What can hang from each mark
nimezel: dafe milud zugig
vepa: dafe zugig
zugig: vepa zozef
zozef: dozabi zugig
nosi: dozabi
dafe: nimezel vepa zozef
dozabi: nosi zozef

Every row comes from one small tree of marks. The marks that hang from a mark follow it in brackets, in alphabetical order. Every link used is in the known rows. Which tree was each row made from?
Known rows
zugig(zozef(dozabi)): [  8 -12 -11  13  -9  18  -5  -7   1  -5  24   1  -3   3 -18  -5  28   7
  25  -8   6 -11 -15   0 -15]
nimezel(dafe milud): [ -9  18  -3 -10   2  23  -2   4  22 -18  -5 -16  10   0  12 -11  -2 -17
   5 -12   6   0  -3   9   8]
nimezel(dafe(vepa zozef) milud zugig): [  0  29  -4 -24  -2  42 -12   8  10  11 -42 -22  34  -4  10  -7 -11 -22
 -10  -7 -10   1  12  32  -1]
zugig(zozef(dozabi(nosi))): [ 13 -10   1   4  -4  -9   3  -5   5 -14  36  -3   0  -2 -25  -7   3  18
  22  -6   9 -10 -33  12 -11]
zozef(dozabi(nosi) zugig): [  1 -10  22  14 -14 -24  28 -22  -7   5  20  10 -13 -12   3   9 -13   5
 -16   5   6  -1 -30   9  12]
nimezel(dafe milud zugig(vepa)): [ -7  -8  12   1   2  39 -25  13  23 -24 -25 -25  31 -19  25 -22  -5 -21
  -3 -26  10   0  15   7  11]
dafe(nimezel(milud zugig(zozef)) vepa): [ 11   7 -12  -2 -31  36 -19  11  22 -18 -11  -3  17   9 -16  -6 -12   6
   7 -15   7   3   2  30 -12]
dafe(nimezel(milud zugig) vepa): [ -8  17  -9  -2 -29  24   4   7  14 -14 -21   7  12   5   5   2 -32   2
 -10  -7   7   6   0  23  -2]
zozef(dozabi zugig): [ -8 -12  10  21 -16   5  20 -25  -7  13   2  14 -15  -5   4  13  14  -4
 -15   3   2  -4 -11  -1  10]
vepa(dafe(zozef)): [  7  26 -21 -23  21 -11   3   9 -23  14 -15   6 -11  11   4  15  -1  -5
   1  10 -12   0   9 -19  -7]
nosi(dozabi(zozef)): [-40  16 -30  -2  19  -7  24 -16 -18  -7  47  15   0  -5  -1  -6   6   8
  15   1  -6   2  -6 -27   3]
zugig(vepa(dafe) zozef(dozabi(nosi))): [ 18 -17  13   4  18 -26 -35  19   8 -13  25  -8   4   6 -14  -8   1  22
  24  -7   6   6  -5  -5 -21]
vepa(dafe(nimezel zozef) zugig): [ 10   9  -2  -8   4 -18  13   2 -21  23 -12  17 -18  22 -10  28  -3  -5
  -9  31 -15  -6  28 -11   4]
zugig(vepa(dafe(nimezel)) zozef): [  8  -6  -1   2   6 -12 -30  21  16  -6  -1  -6  -9  15  -5  -6  12   3
  17   6   5   6  17 -12 -15]
zugig(zozef): [ 12   1 -30  -5  -7  12   2  -3   3 -13   2   0 -12   6  -9 -14  18   7
  19  -5   0   0 -19  -9 -14]
dozabi(zozef(zugig(vepa(dafe)))): [-14  -9   5  -5  27 -28  -7  14  -7  19 -16   6 -11   0  20  16  17   0
 -18  -3  -8  18  15 -29   6]
zozef(dozabi(nosi) zugig(vepa(dafe))): [  4 -17  35  13   7 -43 -10   3  -3   4   5   4 -11  -3   9  10 -13  11
 -14   6   4  13   0  -8   4]
nimezel(dafe(vepa) milud zugig): [ -2  13 -10 -12  -9  34  -6   6  17  -9 -34 -19  27  -1  20 -13 -20 -17
  -2 -16   1  13   3  22   1]
nimezel(dafe zugig(zozef(dozabi))): [ 14 -29   9  15   1  37  -8 -15   7  -2  11 -29  31 -18  -2 -11  26 -19
  17 -12   9 -12   4  26   1]
nosi(dozabi): [-20  19 -29   6  -7   1  21 -26 -16 -16  34  21 -11  -2   4 -18 -12   6
  17  10  -3   6  -8 -25  -4]
dafe(vepa(zugig(zozef))): [ 22  -1 -30  -3 -21  13   9 -11   6   2 -20   9 -19  33 -16 -12   9  13
  12   8 -17  16  -9  -2 -19]
dozabi(nosi zozef(zugig(vepa))): [-20  -9  16  -6  16 -34  20   4   0  11   5  -1  -6 -18  10   1  -1  12
 -22  -7   0  10 -21  -9  15]
nimezel(milud): [ -9  20 -19  -8 -10  17   1  11   6 -30  -3   9  -7   5   3  -3  -8   5
   4 -15   4   0 -13  -9   0]
zugig(vepa(dafe(nimezel)) zozef(dozabi)): [  2 -17  16  21   4  -4 -36  16  15   1  20  -4   2  16 -16   4  22   6
  19   3   8  -3  20   0 -17]
dozabi(nosi): [  1  11 -13 -10   0 -28  33  -3  -4 -16  12   6 -17  -9   7  -6 -28  15
   5   1   5   0 -38  -8   3]
zozef(dozabi): [-14  -2  -7  13  -3   3  16 -12  -4  -2  16  11  -8  -1  -4   5   8   5
   7   1   6  -8 -17  -9  -2]
zugig(vepa zozef): [  5  -7 -13   0  -1  15 -18   8  17 -15  -8  -6  -8   2  -7 -29  21   8
  20 -13   0   5 -10 -13 -16]

Write each row's tree
[ 23 -15 -12   1  -4  -2  -9   6  -7 -10  -1  -2   3   1   0   7  -2  -4
   9  -2   9   0  16   3  -4] => vepa(dafe(nimezel(zugig(zozef))))
[ -2  19  19  -6 -12 -17  15 -18  -8  40  -5   4  -2   0 -10  11 -13   7
 -21  17 -15   2 -22  25  -4] => dafe(vepa zozef(dozabi(nosi) zugig))
[ -1   1  -4  -6  -1  36  -4   4  11 -22 -13 -19  25 -13  22  -9  -8 -22
  -3 -23  11  -5   6  16  16] => nimezel(dafe milud zugig)
[-16 -19  22  27 -15   5  -3 -14   5  11  -7   8 -11  -9   8  -4  18  -3
 -15  -2   2   1  -1  -8   7] => zozef(dozabi zugig(vepa))
[  5 -21  14  12   4  -7 -18   8  14 -17  27  -9   7  -5 -20 -22   9  23
  22 -12  11  -6 -25   6 -15] => zugig(vepa zozef(dozabi(nosi)))
[ 13 -26   7   3   6  33 -22  -1  23  -8 -19 -35  23 -20  14 -35  21 -18
  12 -17   6  -2   9  10   1] => nimezel(dafe zugig(vepa zozef))
[ -9 -20  35  21  -8 -21   9 -10   6   6   9   2  -8 -13   5  -6  -6  11
 -17   1   6   1 -21   3   7] => zozef(dozabi(nosi) zugig(vepa))
[ -7  34   2 -23  13  30 -11   9  13   4 -18 -20  20  -6   0  -4  10 -23
  -2  -9  -4 -10   8  12   7] => nimezel(dafe(zozef) milud)
[-32   8 -13   5   3  -9  29 -30 -19   8  35  21  -9 -12   7   3  10   0
 -10   4 -10  10   0 -20  15] => nosi(dozabi(zozef(zugig)))
[ -1  27  -7 -13  15 -20   6  12 -13  24  -3   7 -13  12  -3  23  -7  -8
  -4  20  -5  -7  16  -8  -2] => vepa(dafe(nimezel zozef))
[-13   0   3 -10  10 -38  41  -8 -11   9  11   5 -12 -15   5  13  -7   8
 -21  -3   0   5 -28  -3  20] => dozabi(nosi zozef(zugig))
[ -7   7  15 -14  12  47 -36  20  15  -5 -32 -29  40 -22  13 -17   6 -23
 -13 -21   2 -10  24  14  11] => nimezel(dafe(zozef) milud zugig(vepa))
[ 13  19  -4 -18   8 -15   1  -5 -24  31 -26   8 -18   2  11  20   3 -13
 -23  14 -17   5  17 -15   3] => vepa(dafe(zozef(zugig)))
[ 23 -30   4  12 -12  -8   7 -13  -1 -16  34   5  -5  12 -31  -4   8  20
  17   3   3  -9 -22   7  -5] => vepa(zugig(zozef(dozabi(nosi))))
[  7  18   2 -16   1  12 -20  25 -12  -5 -13   2  17   1   1  25 -18 -11
 -18  -2   2 -11  31   9   6] => vepa(dafe(nimezel(milud zugig) zozef))
[-14 -16   2  16 -10   6   5   3   7  -4 -11   1   3 -18  14  -9  -9  -3
  -9  -3  13  -8   5   2  12] => dafe(nimezel(zugig(vepa)))
[-12  -1  10   2   1  15  -4   6  -1  16 -19  -5  12 -21   1  -5  -3  -7
 -17   2   2 -18  16   7  11] => dafe(nimezel(zugig(vepa)) zozef)
[  3   5 -14  -6  -8   7  29 -17   9  22 -31  -5  -8  25  13  -7  -2 -13
   1  17 -17  15   0   6   0] => nimezel(dafe(vepa(zugig)))
[  0  15  25  -3  19 -43   7   8 -15  18  30   4   4   4 -17  30 -21   8
   1  24   1 -15   2  13   2] => vepa(dafe(nimezel zozef(dozabi(nosi))))
[ -1   2  25   0   1 -16  18 -16 -15  25  10   4  -1 -16  -8  15  -2   4
 -21   9  -4 -13 -17  14  13] => dafe(zozef(dozabi(nosi) zugig))
[ 30 -15 -11   2  -9 -12  -1   1  -3  -6   0  10 -22  31 -14  13   9   1
  12  18  -4   1  21  -8  -6] => vepa(dafe(nimezel) zugig(zozef))
[ 16  -5 -14  -5  12  -5 -33  19   7 -10 -13  -4  -9  14  -1 -16  15   7
  21  -4  -2  15   9 -24 -25] => zugig(vepa(dafe) zozef)
[-27   1  -2   5  25 -25 -11  -5 -16   7  20  15  -6  -2  14   3   6   1
  -5   7 -11  21  28 -36   5] => nosi(dozabi(zozef(zugig(vepa(dafe)))))
[ 36 -28   2   3   2 -24  -8  -1 -11 -13  27   7  -8  24 -24  12   0  17
  18   9  -2   2  -5  -5  -9] => vepa(dafe zugig(zozef(dozabi(nosi))))
[-12  24 -12  -5   0  10   6  -6  -6  34 -11   7   2  10 -17   7   6   3
   2  11 -15  -1 -10   8 -18] => dafe(vepa zozef(dozabi))
[-17  -8  13  11 -17  26 -18  18  20 -31  -8   0  12 -15  10  -7 -17   2
 -11 -19  17  -7  11   7  12] => dafe(nimezel(milud zugig(vepa)))
[  9   7  -4 -11  11  -9   6   6 -23  15 -14   3   4  -6   6  23 -13 -14
 -12  12  -3 -11  25   1   5] => vepa(dafe(nimezel(zugig) zozef))
[  7  -7  -6   4  -6 -28  21  -4 -14   1  -4  20 -27  29   0  23 -11  -3
  -3  25  -6   4  19 -18   7] => vepa(dafe(nimezel) zugig)
